Known rows, with every way that one mark hangs from another:
j457[j361[j395 j763] j380]: [-49.1 -19.8 -56.7 -84.5  20.9  27.0 -16.7  37.5 -52.8  -5.2   7.0 -11.8
   5.6   1.6  -6.6 -21.1  -2.4 -24.1 -43.6 -50.2]
j380[j787 j885]: [ 10.8  14.9  23.3 -15.4  25.5 -36.2  -0.4 -24.5  14.9  42.6  10.1 -20.3
  31.6  33.0   0.9   8.0 -26.7 -31.9  35.7  42.0]
j361[j395 j457[j380]]: [-49.7  -6.6 -43.6 -35.1  -7.9  37.0  -5.5  79.3 -41.6  11.6 -15.9 -21.3
  19.1 -24.8 -13.9  16.6 -53.7   5.1  -1.2 -15.2]
j380[j763[j361] j885]: [ 33.8 -33.4  46.5 -57.3  28.0 -19.2  -7.4 -38.7  10.2  -0.5  -4.8   3.1
  17.8  24.5  -6.6   0.9  13.8  -6.7   2.5 -23.8]
j787[j380]: [-19.1 -16.1 -15.6  -9.9  48.2  -6.8  -7.4  52.6  24.4  15.4  31.8 -23.5
  57.4 -20.6  20.0  27.5 -12.3 -31.4   9.7   4.0]
j787[j361[j763] j380]: [-16.2 -37.4  13.2 -13.0  53.4  -4.0 -11.7  17.9  35.4  14.7  35.2   3.1
   1.9  -5.4  34.0   9.4  30.5 -17.9 -13.0 -31.2]
j763[j361[j457[j380]]]: [-26.0   0.8 -23.7 -41.1   9.8  17.7 -15.7  16.0 -33.5   2.9  29.1  40.1
  65.2 -41.7  14.0  22.4 -43.2 -15.0  -4.2 -47.6]
j763[j361[j395 j457[j380] j787[j557]]]: [-30.7  59.6 -50.0  28.4 -25.3  19.3   9.8  24.3 -12.9 -36.1 -10.3  18.9
  24.4 -55.9   1.8 -28.4  -5.7  19.3  13.9 -34.4]
j380[j885[j361[j395 j457 j763 j787[j557]]]]: [  9.3  26.3 -22.3  37.8 -42.4   8.1  -3.7 -41.9 -33.2  -0.7 -58.4  18.2
 -88.5  31.8 -21.5 -29.7  -8.1  29.4 -25.9  42.6]
j380[j787[j361]]: [ -5.4  17.0   0.9  -8.7  39.7 -64.2  11.6   9.2  58.2  -2.3  52.2   5.5
  52.8   4.3  33.2  -9.4  13.9 -41.0  37.0  -1.1]
j787[j361[j763]]: [ -4.7  -6.4   3.9 -32.0  52.3 -21.0 -25.5  24.5  12.8  -4.1  20.3  13.1
  15.0   6.1  23.3  -3.4  15.0 -17.7 -16.4 -15.5]
j787[j361[j457 j763] j380 j557]: [ -3.8 -12.5   9.2  41.3   5.2  17.0 -23.2  21.9   1.1   1.8  34.4  33.1
   9.9 -23.8  31.1  32.7  12.9  18.1 -12.4  -3.9]
j457[j380[j763 j787[j361[j395] j557] j885]]: [  6.6 -35.8  19.2   3.2 -12.6 -20.2  34.6  -3.7  25.7  13.8  18.6 -32.5
 -18.3  12.9  -1.0 -13.2  56.2  10.4  25.9 -37.5]
j763[j361]: [ -9.0  10.6 -24.5 -49.5  40.2 -32.4 -13.4  20.8  10.5 -19.1  31.9  20.7
  86.6 -14.7  15.7  -5.5  -1.4 -28.2  12.0 -28.9]
j763[j361[j395 j457 j787[j380[j885] j557]]]: [ -3.2  17.2  -2.0  55.7 -38.1  22.1  12.2 -23.8  13.1  -0.1 -28.4  13.3
 -41.2 -12.4  -7.5 -12.9   1.9  42.2  44.9  -7.3]
j361[j763]: [-10.2  17.3   0.3 -36.1  47.8  -5.3 -30.0  26.7 -11.8  -5.7 -12.6 -10.0
  40.5   6.0   9.5   1.2 -18.1 -25.5 -22.7  25.3]
j885[j361]: [ -5.5 -11.2 -57.5 -36.2  39.6 -45.8  -6.4  22.9   1.4   5.4  43.6  12.8
  58.3   4.3  15.5   3.7  -8.6 -45.7 -20.6   2.7]
j380[j763 j787[j557] j885[j361[j395 j457]]]: [ 26.8 -13.8  13.4  19.7 -55.3 -22.8  31.7 -45.3  10.5  -5.3 -15.6  -2.2
 -41.2  48.6 -21.3 -15.4  13.0   8.1   7.8  40.6]
j787[j361[j457] j380[j763 j885] j557]: [ 39.0 -66.1  49.8  38.4  -9.8  12.3  -6.4 -10.3  16.2  25.1  27.3   9.9
 -30.9   2.7   3.5  55.4  21.5  36.6   5.3 -10.8]

Rows:
[ 27.6  41.4  26.5  21.8  19.5 -51.4  13.7   0.3  51.5 -38.4  18.9 -23.2
  73.6   0.2  14.7  -9.0  32.2 -30.8  18.3  45.2]
j380[j763 j787[j557]]
[-44.0  -8.1 -45.4 -51.4 -12.6  30.4   4.3  41.8 -33.0  -8.1  -2.0  13.2
  31.0 -34.8  -5.3  -6.2 -30.4   1.4   6.3 -58.8]
j763[j361[j395 j457[j380]]]
[ 17.2 -47.7  34.0  11.6 -44.5  33.3  12.0 -16.4  -0.3 -10.2 -23.9  -0.2
 -26.9   4.8 -19.2   6.3  22.5  43.8  21.3 -25.2]
j787[j380[j763[j361[j395 j457]] j885] j557]
[-31.4 -11.4  -2.5 -29.1  -0.6  15.7 -12.9  41.0  -4.0 -13.1 -26.4   7.5
 -41.7  16.4  -5.2 -14.1  -7.7  16.7  -5.7 -13.5]
j787[j361[j395 j457 j763]]
[-46.7  -0.9 -17.1 -38.0  -7.0  58.6 -14.8  46.6 -56.6   6.1 -38.8 -16.9
 -15.4 -13.0 -16.6   2.8 -46.1   6.4 -27.1 -12.3]
j361[j395 j457[j380] j763]
[ 39.7 -44.9  35.5  23.7  20.2  -0.1  -7.3   2.3   9.1  19.1  11.0 -30.4
  19.7   6.9   1.7  41.5  24.8   9.9  -0.5  17.7]
j787[j380[j763 j885] j557]
[-12.4  35.3  -5.3  38.0 -23.1  32.7  17.8  38.4   2.1 -42.1 -42.0 -30.3
 -24.7 -36.1 -18.6 -15.1   3.0  18.8 -10.7   4.1]
j361[j395 j457[j380[j763]] j787[j557]]
[ 30.8   0.1  45.9  27.3 -22.6  13.4   5.5 -37.1 -13.9  25.2   7.4  -8.1
  10.9  -2.5  -5.4  33.2 -21.4   3.4   2.5  27.8]
j361[j457[j380[j763 j787[j557] j885]]]
[-13.4   4.1 -34.1 -27.9 -10.4 -16.1  32.0  17.5  10.4 -39.0  39.2 -27.2
  34.8  -4.9  -0.6 -31.6  46.9 -25.3  -6.8 -30.4]
j457[j361[j395] j380[j763 j787[j557]]]
[ 31.2  35.6   1.4  50.2 -15.2  -0.8 -22.8 -67.8 -33.4  14.0 -21.4  41.5
 -57.6  23.1  -3.6   1.6 -17.7  14.2 -34.4  52.9]
j380[j885[j361[j457 j763 j787[j557]]]]
[ -3.8 -13.2  13.1 -14.5  -3.6  -5.4  28.8 -40.5  20.5   1.2  30.2  16.6
  -4.3 -10.0   7.0   1.3 -13.7 -52.0 -34.6  -2.8]
j885[j361[j457[j380[j763 j787]]]]
[ 28.1  31.0  -9.5  34.8  15.6 -27.9 -16.5 -61.2 -11.1  11.2  -8.9  22.0
 -24.0  26.2   8.1 -15.8  20.3  -2.2 -31.1  40.1]
j380[j885[j361[j763 j787[j557]]]]
[-41.2  23.1 -19.3  18.3  23.3   2.6  24.2  39.0  52.9 -10.1 -27.1 -50.8
 -17.4 -19.5  -2.6 -32.0   6.4 -12.6  27.9   3.3]
j361[j395 j787[j380]]
[  6.9  84.0   7.9  55.0   3.6  12.9 -27.0   0.0 -12.9 -32.5 -32.3  16.0
   0.1 -15.9   4.1  -3.3 -23.9   8.0 -15.6  63.5]
j361[j457 j763 j787[j557]]
[ 15.0  11.7  -8.6  14.8  -2.9 -12.4  -9.6 -51.5  -8.1  34.4 -13.1  28.5
 -56.4  23.2 -10.5   6.3 -45.0  -8.0  -8.1  32.3]
j380[j885[j361[j457 j787]]]
[  9.4  10.7  13.7  31.7 -33.0  43.2  11.2  -1.6 -21.7   3.2 -58.7 -34.1
 -66.5  -7.4 -33.9  -3.5  -9.9  39.9  -3.4   8.9]
j361[j395 j457[j380[j763 j885]] j787[j557]]
[ -9.9  -7.4 -31.3   0.2 -21.8 -12.0  13.6 -40.8 -31.5  31.5   6.4  -6.4
 -14.7  24.5   5.9 -24.8  23.6 -10.6 -21.8   0.8]
j457[j380[j787[j557] j885[j361[j395 j763]]]]
[ 10.8 -60.5   6.3  -2.7 -31.1  26.8   1.8  25.7 -30.2  17.4  -3.6 -10.7
 -42.4   0.2 -19.0  23.1  11.4  46.1  -1.3 -40.2]
j787[j361[j395 j457[j380[j763 j885]]] j557]
[ 51.8  16.0  68.8  18.1 -31.9 -21.1   8.1 -75.2  17.9 -15.3   7.2  30.7
  21.5  17.7  -1.5   3.1   7.4   7.5  31.4  20.4]
j380[j763[j361[j457]] j787[j557] j885]
[ 24.2 -17.2  43.1  25.4 -42.2 -22.7  21.3 -19.5  34.0  -6.5 -10.6  -8.7
 -46.4  36.7 -18.4  -6.1  23.3  32.9  41.0  14.2]
j380[j763 j787[j361[j395 j457] j557] j885]
